What can hang from each mark
sidal: kosu vana
vana: pelal toder
taba: kosu
pelal: kosu vana
pode: kosu
kosu: nafi pelal pode sidal taba

Every row comes from one small tree of marks. The marks that hang from a mark follow it in brackets, in alphabetical order. Every link used is in the known rows. Which tree was each row made from?
Known rows
vana[pelal[kosu[sidal taba]] toder]: [ -8.9  23.1   0.9  11.7  -6.1  18.9  -6.3 -30.6  -3.5  -1.0 -11.7  16.4
   3.2   3.5  11.9  13.8  14.7   4.3   9.2  13.0   3.4  -0.3   1.5  11.3
  -0.8  -2.4 -11.6  13.8   7.0]
taba[kosu]: [ -0.8  12.6   0.0  10.9  10.5  14.8 -10.8 -14.3  -0.6  16.5  21.2   5.4
 -12.3  14.2 -14.5  16.9  15.4 -19.1  -8.4   0.1   0.8   9.7  12.8  12.1
 -10.3   9.1   0.4   6.5   5.1]
pode[kosu[taba]]: [ -5.3   8.0  -1.5   4.4   0.7  21.8  -8.0  -0.7  -4.5   7.7  11.6   9.1
 -18.0   9.1  -5.9  17.7  16.0 -15.4   1.1  -6.7   2.0 -19.1   6.5  12.8
  -7.4   9.7  -2.1  13.0   4.9]
sidal[vana[pelal]]: [ -7.0  20.7   6.7   3.6   5.0   9.3  -6.2  -6.5   9.7   9.1  23.7   7.4
  -5.6  12.3 -12.4  45.1  16.2 -17.9  -7.7   5.3   1.3  22.5  19.9  13.2
 -10.4   8.9  -8.2  10.8   7.2]
pelal[kosu]: [ -0.8  12.9   1.2  15.5   7.4  11.2 -11.9 -20.3  -7.3  17.1  17.2   9.3
 -14.3  11.7 -13.1  33.1  17.4 -16.6   7.5   0.9  -2.8 -15.3  10.9  25.8
 -17.2   3.8 -17.0  10.1   3.2]
pelal[vana]: [  1.3   9.1   0.9  11.8   8.0   4.9 -13.5 -11.0  -0.2  15.4  17.5   7.7
  -7.6  10.9 -15.6  29.3  18.7 -21.5  -7.2   1.1  -5.0 -20.4  17.9  19.2
 -10.1  -0.7  -5.2   9.0  -4.3]
pelal[kosu[nafi sidal] vana]: [  5.8  13.3  -5.1  14.7  -8.9  12.1 -11.9 -13.5   7.2  13.3  -9.3  15.2
  -0.4   5.3  -4.2   0.9  15.0 -14.2  17.1  -0.3  -5.2 -32.6   9.3  13.1
 -11.9 -12.1   1.5  11.9   1.7]
taba[kosu[nafi sidal]]: [  2.9  12.5  -3.7  10.0  -4.9  16.1  -3.6  -3.9   5.4  11.2  -8.3   9.4
  -5.5   9.0  -5.2 -12.3   9.2 -16.1   1.6   2.7   3.6  16.8   7.2  -3.3
 -13.2   0.8  16.0   8.1   9.5]
pode[kosu[pelal sidal[vana[toder]] taba]]: [ -4.5  15.3 -13.1   1.9  -6.5  34.8  -0.6   5.1  10.8  -5.4   2.7  11.9
  -1.1   7.4  -7.0   5.1  18.1  -8.1  -4.6  -5.0   5.3   6.1  14.0  -1.9
  -4.7  -7.8  18.0  12.2  -0.7]
kosu[nafi pode sidal[vana] taba]: [  1.0   8.8  -2.1   3.1 -17.2   8.5   0.8   7.8  13.5  -2.6 -34.3  10.3
   4.3   5.1   3.1 -11.0   5.2 -10.2  16.5  -1.5  12.2   6.0   3.7 -10.4
  -2.0 -13.9  22.2  16.0  10.9]
vana[pelal[kosu[pode sidal taba]] toder]: [ -9.1  18.9   1.1  14.8 -11.6  18.6  -5.5 -30.0   1.7  -7.4 -29.0  18.6
   7.4   2.9  16.1  -6.7  11.3   5.6  13.5  15.6   9.1  12.6  -1.1   2.2
  -2.1  -7.8  -4.5  14.7   9.0]
pelal[kosu[sidal taba] vana]: [  2.3  10.9  -4.3  10.8  -6.5  12.5 -17.0 -17.8   3.9   9.0  -1.3  12.5
   1.0   4.3   2.3  13.4  14.9  -8.9  17.3  -4.7  -2.6 -52.5   3.6  22.4
   7.2 -11.9  -3.0  14.5  -0.6]
kosu[sidal taba]: [ -0.6   5.5   0.9   6.4  -4.8   7.6  -4.9  -2.5  -5.6   5.4  -6.4   6.7
  -4.5   6.5   0.7  15.0   8.8 -12.5   5.2   3.6   5.9 -10.1   2.5  11.8
  -1.2  -3.4   5.0  13.7   4.3]
vana[pelal[kosu[taba]] toder]: [-12.3  25.1   3.0  11.6   2.0  17.8  -7.5 -37.4  -7.6   4.8   1.5  16.4
  -1.5   6.9   5.5  28.2  19.9   3.4   6.6  13.1  -0.4  -3.5   6.1  15.6
  -0.8   3.6 -22.0  12.9   6.4]
taba[kosu[pode sidal]]: [  2.2   6.8  -2.4  14.3  -2.8  15.9  -8.4  -7.3   9.0   3.9  -9.1   7.6
  -3.3  10.4  -4.6 -18.9   6.6 -16.6  -1.2   2.0  10.3  26.4   5.4  -1.5
 -11.4  -2.2  18.2   8.4   8.0]
pode[kosu]: [ -3.2   8.2  -1.5   9.9   6.3  21.9  -8.3   0.3  -3.0  11.1  20.4   8.2
 -22.1  12.5 -15.3  18.7  17.0 -22.6  -6.8  -3.9   0.4  -2.8  13.3  14.3
 -24.3  12.6  -3.4   9.5   3.1]
taba[kosu[pelal[vana[toder]] pode]]: [ -2.0  14.4  -9.8  14.9   4.6  26.5 -10.8 -24.4  12.8   7.0   2.9  14.9
   8.6  11.7 -13.3 -10.4  21.6  -9.8 -15.3   8.3  -0.6  21.5  20.1  -4.1
  -2.7 -11.0  15.6   4.7  -4.8]
sidal[kosu[pode taba] vana[pelal toder]]: [-11.4  22.6   1.2   7.7  -2.8  20.9  -5.9 -11.3  19.1 -12.4  -3.6  13.0
   1.6  11.1  -2.7  -0.3  15.5  -3.2  -6.6  -3.0  10.3  40.6  13.3  -9.5
  -5.2  -5.7   5.5  14.1   6.5]
pode[kosu[nafi pelal sidal[vana] taba]]: [ -1.9  11.3 -11.7  -4.7 -18.5  33.7   0.6  19.5  16.6   2.2  -6.4  13.6
  -1.4   5.9  -3.4  -1.2  14.4 -13.4   8.1  -7.0   2.3   0.4  10.1  -5.4
  -1.8  -7.4  25.8  14.2   7.4]
pode[kosu[nafi taba]]: [ -4.9   9.4  -2.8   2.5  -7.0  22.2  -3.0   2.1  -3.5   9.2  -4.8  12.9
 -15.7   7.3  -2.6   4.2  15.2 -12.7   8.0  -3.6   0.8 -16.5   5.0   2.2
 -10.4   6.9   4.2  13.3   9.1]
taba[kosu[nafi pelal pode sidal]]: [  1.1   7.5  -8.6   9.5 -15.1  26.7  -0.4   0.7  14.5   8.5 -19.9  14.6
   7.5   8.9  -2.2 -29.1   9.1 -14.2   2.2  10.7   5.4  41.4   8.0 -13.0
  -7.9  -9.5  31.8   7.8  10.0]

Write each row's tree
[ -8.8  27.5   2.0   0.8  -9.0  16.2  -6.4 -17.0  11.1   9.2   0.8  15.8
   0.3   6.8   2.5  30.2  16.9  -4.0  20.9   1.3  -1.0  -9.8   9.0  10.6
   3.9   0.9 -10.2  15.6  13.9]
sidal[vana[pelal[kosu[nafi taba]]]]
[  0.8  11.4  -8.4  13.1  -0.2  18.1  -5.5 -11.3   3.9   5.8   0.9  12.9
   7.7   7.4 -11.6   8.7  19.5 -12.1 -13.5  12.3  -3.6   3.7  19.4   6.0
  -9.0 -15.0  11.4   7.2  -9.2]
kosu[pelal[vana[toder]] sidal]
[ -3.0  13.8  -0.2   8.7  -5.6  12.7  -6.5 -17.1  -7.7  15.3  -8.0  14.0
  -7.8   6.8   0.1  18.0  15.5  -7.1  22.1   1.8  -2.0 -28.6   2.0  14.2
  -3.0  -1.9  -8.5  14.2   9.0]
pelal[kosu[nafi taba]]
[ -2.2  16.4  -5.7  16.2  -7.4  13.3  -8.7 -31.6   2.3   2.9 -32.5  20.3
   5.0   3.7   3.0 -12.1  18.6   1.8  18.9   4.2  -0.3 -28.7   6.0  -0.6
  -1.6 -16.9  -1.2  13.5   0.5]
pelal[kosu[nafi pode taba] vana[toder]]
[ -4.8   4.0  -2.1   3.5 -14.2  16.3   1.7  -1.5   0.7   9.8 -23.0  15.9
   5.2   7.2   0.4   0.7  12.5  -9.1   8.2  12.9   3.9  13.4   6.7  -5.2
   2.4 -10.4  16.6  12.6   8.0]
kosu[nafi pelal pode taba]
[  0.8   3.1  -7.3   4.3 -23.0  18.0  -3.2   1.8  12.8   4.5 -32.4  17.8
  16.0   2.6   6.0 -18.2  11.3  -8.9  11.2   9.7   1.9  -6.2   6.2  -7.7
  10.4 -23.0  28.7  13.6   2.7]
kosu[nafi pelal[vana] pode sidal taba]
[  0.6  10.5  -1.2   2.2  -3.9   7.3  -5.1   4.7   7.4   2.2  -0.8   4.2
  -2.9   7.5  -4.6  22.5   9.6 -14.4   6.1  -6.3   7.5  -8.8   7.8   9.7
   1.0  -6.8   8.5  14.8   4.6]
kosu[sidal[vana] taba]
[ -8.4  24.3   1.7   3.4  -3.8  12.8  -1.2 -11.7   8.0  -7.3  -8.3  10.3
   5.4   5.5   3.1  20.6  13.1  -1.9  -2.0   7.9   7.9  19.4  10.4   0.7
  -0.2  -2.8   1.7  14.0   5.8]
kosu[sidal[vana[pelal toder]] taba]
[ -8.0  29.5   0.9  13.7  -5.3  17.6  -2.1 -26.7  13.4  -0.6 -17.6  19.0
   2.6   8.4  -2.6   4.4  17.5  -1.5  10.0  10.4   4.3  29.4  15.0  -5.0
 -18.3  -3.4  -6.2  11.6  10.4]
sidal[vana[pelal[kosu[nafi pode]] toder]]
[ -2.2  11.9  -2.5   5.4 -10.5  15.3  -4.6   8.1  19.9  -1.7 -12.8  10.7
  -4.8  11.5  -7.6 -11.0  10.8 -13.2   8.3 -15.0   8.1  15.4   9.1 -10.7
  -8.7 -10.9  18.0  14.9   9.2]
sidal[kosu[nafi pode taba] vana]
[ -3.3   8.2   1.0  12.7  -3.5  11.7 -11.6 -21.1  -3.3   8.1  -8.9  12.5
  -5.3   8.0   1.7  11.5  12.9  -7.6  18.1   1.5   4.7 -18.7   0.8  15.2
  -1.0  -5.1  -7.9  14.3   7.3]
pelal[kosu[pode taba]]
[ -6.6  15.5   2.8   8.8 -23.7  17.6  -3.7 -16.7   6.6   0.8 -37.0  20.4
   7.9   1.8  19.4 -13.0   7.8   0.4  26.8  13.3   6.5   4.6  -4.4  -1.1
   1.5  -6.9   3.8  16.3  17.3]
vana[pelal[kosu[nafi pode sidal taba]]]
[ -6.3  13.9  -7.7   8.2  -2.7  26.4  -4.2  -2.5  17.3  -6.6   0.3  11.9
   3.0  13.1 -12.7  -3.3  18.1  -7.5  -8.9  -6.6   7.6  33.8  17.0  -8.5
  -3.9 -17.0  17.7  12.0  -0.2]
sidal[kosu[pelal pode taba] vana[toder]]
[  1.9  23.6  -8.2  10.2   0.1  17.3  -0.1  -8.2  13.0   1.6 -10.1   8.8
  -1.1   9.6 -11.0 -12.6  13.1  -9.9  -3.1  -2.1   6.1  27.9  14.7 -11.9
 -17.8  -5.1  18.0   7.8   5.8]
taba[kosu[nafi sidal[vana[toder]]]]
[ -0.2   6.9  -1.2  13.2 -11.6  13.5  -9.8 -14.4   0.9   2.2 -21.2  12.7
  -0.6   4.8   6.9  -4.9   7.9  -6.5  21.4   0.6   8.8 -16.1  -3.7  10.9
  -0.8 -10.8   2.4  15.4   7.8]
pelal[kosu[pode sidal taba]]
[ -1.9  15.0  -7.2  10.9   0.4  17.6  -1.8 -14.9   0.9  13.1  -1.8  17.0
   4.4   8.6 -14.6  11.2  24.0 -10.9  -9.6  14.2  -7.6   4.2  22.9   0.4
 -10.8 -11.5   7.5   6.8  -6.0]
kosu[nafi pelal[vana[toder]]]
[ -9.6  21.8   4.0  19.4   2.3  16.3  -7.1 -36.0  -0.5   1.6  -7.3  17.6
  -0.9   9.2   0.4  10.2  17.4  -2.2   2.4  17.9   3.7  25.7  10.7   7.9
 -17.7   1.0 -16.3  10.2   6.7]
vana[pelal[kosu[pode]] toder]
[ -2.3  13.4  -6.6  12.4   7.9  17.3  -7.3 -17.7  -0.9  11.7  14.4  12.9
   2.8  10.7 -17.5  24.5  25.0 -12.8 -17.0  11.2  -6.8   2.0  23.7  10.8
  -8.4  -9.1   1.0   6.3 -10.4]
kosu[pelal[vana[toder]]]
[ -8.8  18.8   2.6   1.7 -14.8  19.8  -4.0   2.6  24.3  -4.3 -11.2  14.9
   1.5  10.0   0.9  -5.8  12.1  -8.8   5.7  -4.9   7.2  33.4   9.7 -12.8
  -2.6  -4.6  13.2  15.5  14.8]
sidal[kosu[nafi pode taba] vana[pelal]]
[ -2.2  15.6  -3.3  16.7   6.8  15.9  -6.1  -5.9  14.9  -7.0   3.3   8.2
  -9.0  15.7 -20.6  -2.8  15.8 -15.0 -13.0 -10.0   8.9  38.7  19.3  -6.4
 -27.3  -8.3   8.4   9.7  -0.4]
sidal[kosu[pode] vana[toder]]
[  1.3  12.8  -2.7   0.5 -11.7   8.1   0.1   7.5   8.1   3.6 -16.3   8.0
  -0.8   5.3  -1.5   9.3   9.1 -12.3  12.8  -3.4   6.2  -6.0   6.6  -0.7
  -1.8  -8.1  15.6  15.2   8.6]
kosu[nafi sidal[vana] taba]
[-10.6  28.0  -0.2   3.8  -4.9  21.3  -1.2  -7.4  14.6  -4.8  -2.5  14.6
  -0.8   9.7  -3.2   5.6  18.4  -3.0  -4.3  -2.7   2.9  30.0  15.3 -10.7
  -7.6  -2.3   4.0  13.3   8.0]
sidal[kosu[nafi taba] vana[pelal toder]]
[ -5.9  27.1   2.7   6.2  -3.2  15.3  -6.7 -16.4  11.6  12.7   9.1  14.8
  -3.9   9.8  -6.7  31.6  18.1 -11.2  13.2   4.4  -3.1   6.5  16.0  11.8
 -11.8   4.4 -12.0  12.0  12.1]
sidal[vana[pelal[kosu[nafi]]]]
[ -2.9  15.5  -4.1  17.7   0.3  13.2 -14.6 -34.2  -0.1   1.7 -15.2  16.4
   3.0   5.8   0.3   1.0  19.6  -0.2  12.0   1.5   0.9 -32.3   7.3  10.1
   1.3 -14.4  -7.3  13.1  -3.0]
pelal[kosu[pode taba] vana[toder]]
[ -2.4  18.4  -9.4   3.6  -9.6  24.3   2.1   4.8   8.6  -7.3 -19.7  12.5
  -6.8   5.0  -2.2 -11.8  13.9  -5.9   5.7  -8.0   7.0  -1.4   7.9 -11.0
 -14.4  -4.7  16.4  14.2   5.5]
pode[kosu[nafi sidal[vana[toder]] taba]]
[ -0.9  12.9  -2.2  10.4   1.6  11.9 -18.7 -23.6   0.5  15.1  10.9  12.3
  -3.8   7.2  -4.1  28.3  20.0 -10.0  14.3  -5.1  -6.0 -55.2   8.1  26.5
   7.2  -5.7 -12.8  13.4  -1.4]
pelal[kosu[taba] vana]
[  3.5  12.1  -2.7  14.3  -5.2  12.1 -10.0  -6.7  14.9   1.9  -6.5   9.2
  -2.6   9.3  -7.9   5.4   9.7 -15.3  15.8  -5.7   8.1   1.5   8.9  10.2
 -15.8 -10.9   4.2  12.8   6.0]
pelal[kosu[pode sidal[vana]]]
[ -1.0   6.3  -5.2   1.1 -13.6  17.7  -2.4   7.8  15.7  -1.3 -13.3   9.6
   9.5   7.2  -2.4   5.5   9.5 -12.0   6.3   1.2   9.4  14.8   8.9  -1.1
   7.2 -17.1  24.3  13.9   4.8]
kosu[pelal pode sidal[vana] taba]
[ -4.6  15.7  -3.4  11.2   1.5  16.6  -6.6  -5.8  13.2  -9.8  -4.9   8.9
  -4.4  12.4 -11.1  -4.8  15.0  -7.8  -5.1 -12.5  10.7  23.1  12.3  -7.6
 -10.9 -11.7  10.0  13.4   1.5]
sidal[kosu[pode taba] vana[toder]]
[ -8.9  27.2   4.2   7.8   9.7  10.0  -2.6 -17.7   5.2   1.7  14.6   9.2
  -2.9  11.2 -12.5  36.5  19.0  -9.6 -13.2  10.6   2.4  31.5  22.0   6.2
 -15.6   5.7  -9.7   9.3   3.5]
sidal[vana[pelal toder]]
[ -2.4   5.7  -5.1   3.6 -15.0  16.6  -4.8  -4.8   8.5  10.6 -20.4  17.8
  11.6   5.8  -0.9  -2.6  16.5  -9.5   7.8   9.3  -1.8  -9.8  11.0  -3.4
   9.9 -17.5  18.5  12.6   2.0]
kosu[nafi pelal[vana] pode taba]
[ -8.4  23.0   2.6   3.2 -14.3  16.1  -5.9 -17.1  14.7   3.1 -16.9  17.7
   4.6   5.9   7.5   9.9  13.5  -2.2  25.0   3.5   4.4   2.7   6.0   1.1
   4.1  -4.3  -3.0  16.5  16.1]
sidal[vana[pelal[kosu[nafi pode taba]]]]
[  3.8   8.4 -10.5   9.7 -15.6  26.5  -7.4  -2.7  22.3   8.9 -17.8  16.6
  13.5   7.4  -3.0 -32.2  12.7 -14.9   0.9   6.0   0.3  18.3  12.1 -11.4
   0.7 -16.6  33.7   7.5   3.7]
taba[kosu[nafi pelal[vana] pode sidal]]
[ -6.8   6.5  -6.1   0.9  -3.4  32.1  -6.0   3.4  -2.1  10.9  16.7  12.3
  -9.9   9.9  -7.7  21.1  19.4 -14.8  -3.0  -0.6  -1.8  -8.4  10.6  11.6
  -1.1   4.1   6.1  11.6   3.2]
pode[kosu[pelal taba]]
[  0.2  17.3  -5.0  21.6  -2.3  13.2  -8.7 -30.2   3.1   6.1 -23.2  19.2
   0.7   7.2  -6.3 -10.9  19.6  -5.0  10.7   6.7  -1.8 -11.7  12.8   0.3
 -17.2 -13.3  -2.9  10.3  -0.6]
pelal[kosu[nafi pode] vana[toder]]
[  1.4  11.0  -8.4   6.7  -9.2  27.3  -1.2  -0.3   8.9  14.2  -2.6  12.4
   2.7  10.0  -7.0  -9.9  12.5 -15.7  -1.7   8.6  -0.7  27.6  11.3  -4.2
  -6.7  -4.1  24.2   6.9   7.5]
taba[kosu[nafi pelal sidal]]
[  2.4  16.4 -10.0   2.4  -8.4  26.6  -1.7   6.1  21.1  11.4   4.1  10.0
   4.5  11.2 -12.4  -1.8  13.6 -17.7  -0.9  -1.1   1.6  28.2  16.9  -6.2
  -5.3  -8.3  27.9   7.7   7.1]
taba[kosu[nafi pelal sidal[vana]]]
[ -2.2   9.5  -6.2  15.2   2.2  16.8  -6.4 -17.6   5.4   5.2  -3.9  15.1
   7.0  10.0 -13.8   4.7  21.4 -11.1 -12.8  13.9  -1.1  13.4  20.9   1.4
  -8.8 -14.6   8.7   7.1  -7.4]
kosu[pelal[vana[toder]] pode]
[ -8.5  28.5   0.6   9.3   0.5  20.1  -1.1  -7.8  15.6  -1.9   5.9  13.7
  -4.5  13.2 -12.4   7.2  19.2 -10.2 -11.9  -0.2   1.6  46.6  21.9  -9.3
 -24.1   0.5   2.3  10.2   6.2]
sidal[kosu[nafi] vana[pelal toder]]
[ -9.9  18.0   4.4   7.7 -15.5  16.7  -5.4 -23.0   2.6   6.7 -24.0  20.3
   2.8   5.1  13.4   3.3  12.6  -0.5  23.3  13.4   3.1   1.7   0.5   3.1
   1.5  -1.2  -6.6  15.8  16.2]
vana[pelal[kosu[nafi pode taba]]]
